Each row was made from one small tree. The marks that hang from a mark follow it in brackets, in the order of their numbers. Every link used is in the known rows. Write each row's tree.
In the rows, zero is written as 128.
Known rows
Q_778(Q_84(Q_466)): [106 128 112 156 119 128 119 131 119 169 111 155 110 201 117 136 120 120
 146 170 128 127 151  96 129 104 167 145 112]
Q_778(Q_84(Q_466(Q_473(Q_59)))): [121 152  91 121 111 130 148 148 133 169  94 194 105 135 122 136 125 104
 131 129 126 110 164 102 140 125 161 116 131]
Q_473(Q_59): [123 112 126 110 114 137 124 135 120 175 135  90 115 154 128 179 134 115
 128 149 130 150 143 139 140 131 165 111 102]
Q_755(Q_707(Q_182(Q_17 Q_717))): [156 111 133 147 160  97 144  98 143 117 135  58 152  40 106 136 123 149
 148  62 133 125  99 113 117 127 101 163 110]
Q_755(Q_707): [125  91 161 136 128 104 110 109 128 150 128  67 117 104 130 169 121 135
 154 156 129 159 141 130 105 128 173 124 100]
Q_182(Q_17): [139 106 131 154 137 131 118 108 119 117 130  62 131 110 121 116 136 141
 138 149 123 136 133 122 137 113 145 143 107]
Q_84(Q_466(Q_473) Q_778): [115 127  98 186 115 138 131 122 140 156 108 147 111 126 150  86 120 125
 128 100 107 118 172 119  90 155 156 152 116]
Q_755(Q_707(Q_182)): [123 110 147 130 130  92 115 121 131 172 119 101 128  56 123 174 126 129
 143 122 127 165 106 135  99 130 137 146  92]
Q_717(Q_17 Q_182(Q_466 Q_707)): [119 146 157 121 139 135 161 145 123 126 131 163 106 132 117 100 131 103
 118 196 139 140  85 119 136 135 143 101 144]
Q_473(Q_59(Q_84 Q_182(Q_17 Q_466))): [144 135 129  67 112 142 116 127 121  59 140 147 163 144 129  88 132 147
 129 106 141 102 113 156 151 128  82  94 153]
Q_473(Q_59(Q_84 Q_182(Q_466))): [120 138 135  63  99 136 105 142 118 105 138 163 149 181 136 130 124 131
 122 119 137 122 123 159 139 127 107  86 150]
Q_717(Q_17 Q_182(Q_466)): [111 134 153 127 126 134 140 154 120 139 138 196 124 125 109 121 120  93
 110 171 149 137  69 134 116 151 151 117 146]
Q_473(Q_59(Q_84)): [127 122 116  95  97 126 124 132 115 156 128 134 141 184 130 136 139 116
 127 125 136 131 141 145 138 134 156  85 122]
Q_182(Q_17 Q_466 Q_707 Q_717): [160 137 118 129 174 125 175  98 151  87 157  63 132 159 106  89 132 161
 137 113 113 113 140 112 154 102  86 136 143]
Q_84(Q_466 Q_778): [108 108 112 182 115 146 121 115 131 168 127 131 115 186 140 102 114 126
 139 123 120 124 153 123  94 145 161 154  93]
Q_84(Q_466(Q_473(Q_59)) Q_778): [124 131  90 148 104 146 153 133 142 173 112 170 107 125 149 105 120 117
 126  87 118 111 170 128 104 167 155 129 113]
Q_707(Q_755): [124  87 150 155 127 122 117 133 117 168 129 127 117 133 130 212 132 119
 128 189 132 152 132 139 123 123 159 146  94]
Q_707(Q_182(Q_466(Q_473)) Q_755): [130 138 110 126 138  97 151 155 143 180 121 235 133  31 120 196 134 117
 102 124 117 143 105 161 102 142  83 161 133]
Q_59(Q_84 Q_182(Q_707)): [116 132 161 116 123 130  80 115 111  74 107  68 119 172 157  97 143 142
 134 174 123 143 154 107 158  87 133 103 124]
Q_707(Q_182 Q_755): [121 107 136 145 133 111 119 143 118 189 123 159 129  90 125 218 136 113
 121 158 130 159 101 145 115 125 122 165  87]
Q_182(Q_466 Q_707 Q_717(Q_17)): [133 145 125 128 157 124 172 129 137 122 157  96 123 180 116 114 126 126
 120 182 123 119 122 103 163 111 132 107 147]
Q_84(Q_466(Q_473(Q_59(Q_182(Q_717))))): [127 146 113 136 133 146 121 123 138 116  99 126 118 108 153 121 101 129
 118  57 133 106 178  93 148 130 130 156 132]
Q_717(Q_17 Q_182(Q_466(Q_473))): [118 152 140 132 129 126 146 160 127 140 117 214 118  58 117 107 124  93
 100 147 140 129  88 129 114 163 146 112 163]
Q_717(Q_17 Q_182): [109 118 160 155 117 143 119 150 107 145 116 140 112 114 120 128 127  88
 115 183 155 146  83 110 127 145 185 119 117]
Q_59(Q_84 Q_182 Q_473): [107 132 162 105 122 137  39 124  88  52 106  90 142 146 153 116 121 131
 131 103 138 126 139 128 139 123 139 116 162]

Which tree is each row?
[115 126 126 130 108 134  85 125 100  99 133 104 140 192 140  98 135 121
 138  82 126 116 133 144 100 154 151  95 153]	Q_59(Q_84(Q_778) Q_473)
[120 131 124  83  82 148 101 147 126  97 154 144 148 201 141 109 132 130
 132 107 135 113 112 167 109 143 105  79 146]	Q_473(Q_59(Q_84(Q_778) Q_182(Q_466)))
[116 143 139 119 127 126  91 138 136 105 118 125 121  82 143 140 119 137
 113 144 114 144 145 134 126 114 114 138 149]	Q_59(Q_182(Q_466(Q_473)))
[149 124 157  98 138 157 119 111 119  59 119  30 106 104 148 114 143 149
 141 152 128 131 139 107 190  97 116 111 110]	Q_473(Q_59(Q_182(Q_17 Q_707)))
[132 145 103  90 118 122 156 147 138 167 135 169 121 103 125 154 129 120
 113 117 114 133 148 154 125 147 126 106 147]	Q_182(Q_466(Q_473(Q_59)))
[149 116 123 127 149 115 161 136 132 145 144 198 152  62 106 174 134 138
 123 127 127 128  77 165 116 133  63 167 119]	Q_707(Q_182(Q_17 Q_466) Q_755)
[121 152 107 130 143 113 153 148 134 157 158 154 150 124 103 141 120 111
 108 133 132 121  72 123 138 131 106 143 144]	Q_707(Q_182(Q_466 Q_717(Q_17)))
[147 145 101 133 161 115 153 119 145 121 156 117 163 103  93 117 125 147
 120  58 122 115  93 133 123 121  62 170 141]	Q_707(Q_182(Q_17 Q_466 Q_717))
[144 120 134 131 163 112 173 118 149 134 161 129 119 177 117 185 126 140
 128 154 122 133 137 131 133 109 101 135 128]	Q_182(Q_466 Q_707(Q_755) Q_717)
[148 121 138 111 146  98 155 112 141 129 140 138 150  34 105 133 125 152
 147  95 122 136  81 156 102 135  80 150 124]	Q_755(Q_707(Q_182(Q_17 Q_466)))
[133 141 103  98 100 117 132 138 122 153 110 153 135 121 137 118 143 110
 116 110 129 123 160 140 137 143 150  83 140]	Q_466(Q_473(Q_59(Q_84)))
[131 120 149 120 139 143  97 118 127  69 138  87 139 108 131 110 121 159
 134 143 123 128 118 136 140 106  94 144 133]	Q_59(Q_182(Q_17 Q_466))
[143 124 161 148 154 142 139 107 125  93 112  77 108  97 121  86 147 130
 133 139 134 142 118 103 135 116 134 134 113]	Q_717(Q_182(Q_17 Q_707))
[132 133 146 105 142 148 114 119 130  92 134   4 107 173 143 153 129 139
 129 129 131 138 155  93 176  91 129 118 118]	Q_473(Q_59(Q_182(Q_707 Q_717)))
[113 146  99 158 121 118 127 139 129 163  92 178 105 133 123 122 123 116
 132 152 119 121 168  91 124 111 159 141 137]	Q_778(Q_84(Q_466(Q_473)))
[169 116 131 138 175 119 191 107 148  92 160 108 134 136 110 146 134 155
 136 132 123 111 127 125 150 108  78 144 133]	Q_182(Q_17 Q_466 Q_707(Q_755) Q_717)
[156 144  98 142 159 115 161 116 154  96 144 113 147  76 107  96 125 150
 119  68 116 102 142 121 127 126  91 151 162]	Q_182(Q_17 Q_466(Q_473) Q_717)
[110 138 116 165  99 139  89 124 128  91  88 167 131 136 169  46 118 133
 123  84 122 100 165 117 105 141 130 135 135]	Q_59(Q_84(Q_466(Q_473) Q_778) Q_182)
[109 113 143 146  91 146  58 130 114  90 129  77 136 185 154 100 137 132
 136 137 132 127 125 134 111 122 138 108 121]	Q_59(Q_84(Q_778) Q_182)
[120 120  91 129  87 146 144 124 126 157 127 185 137 219 141  79 125 117
 136  87 134 100 149 142 107 165 150 105 111]	Q_473(Q_59(Q_84(Q_466 Q_778)))
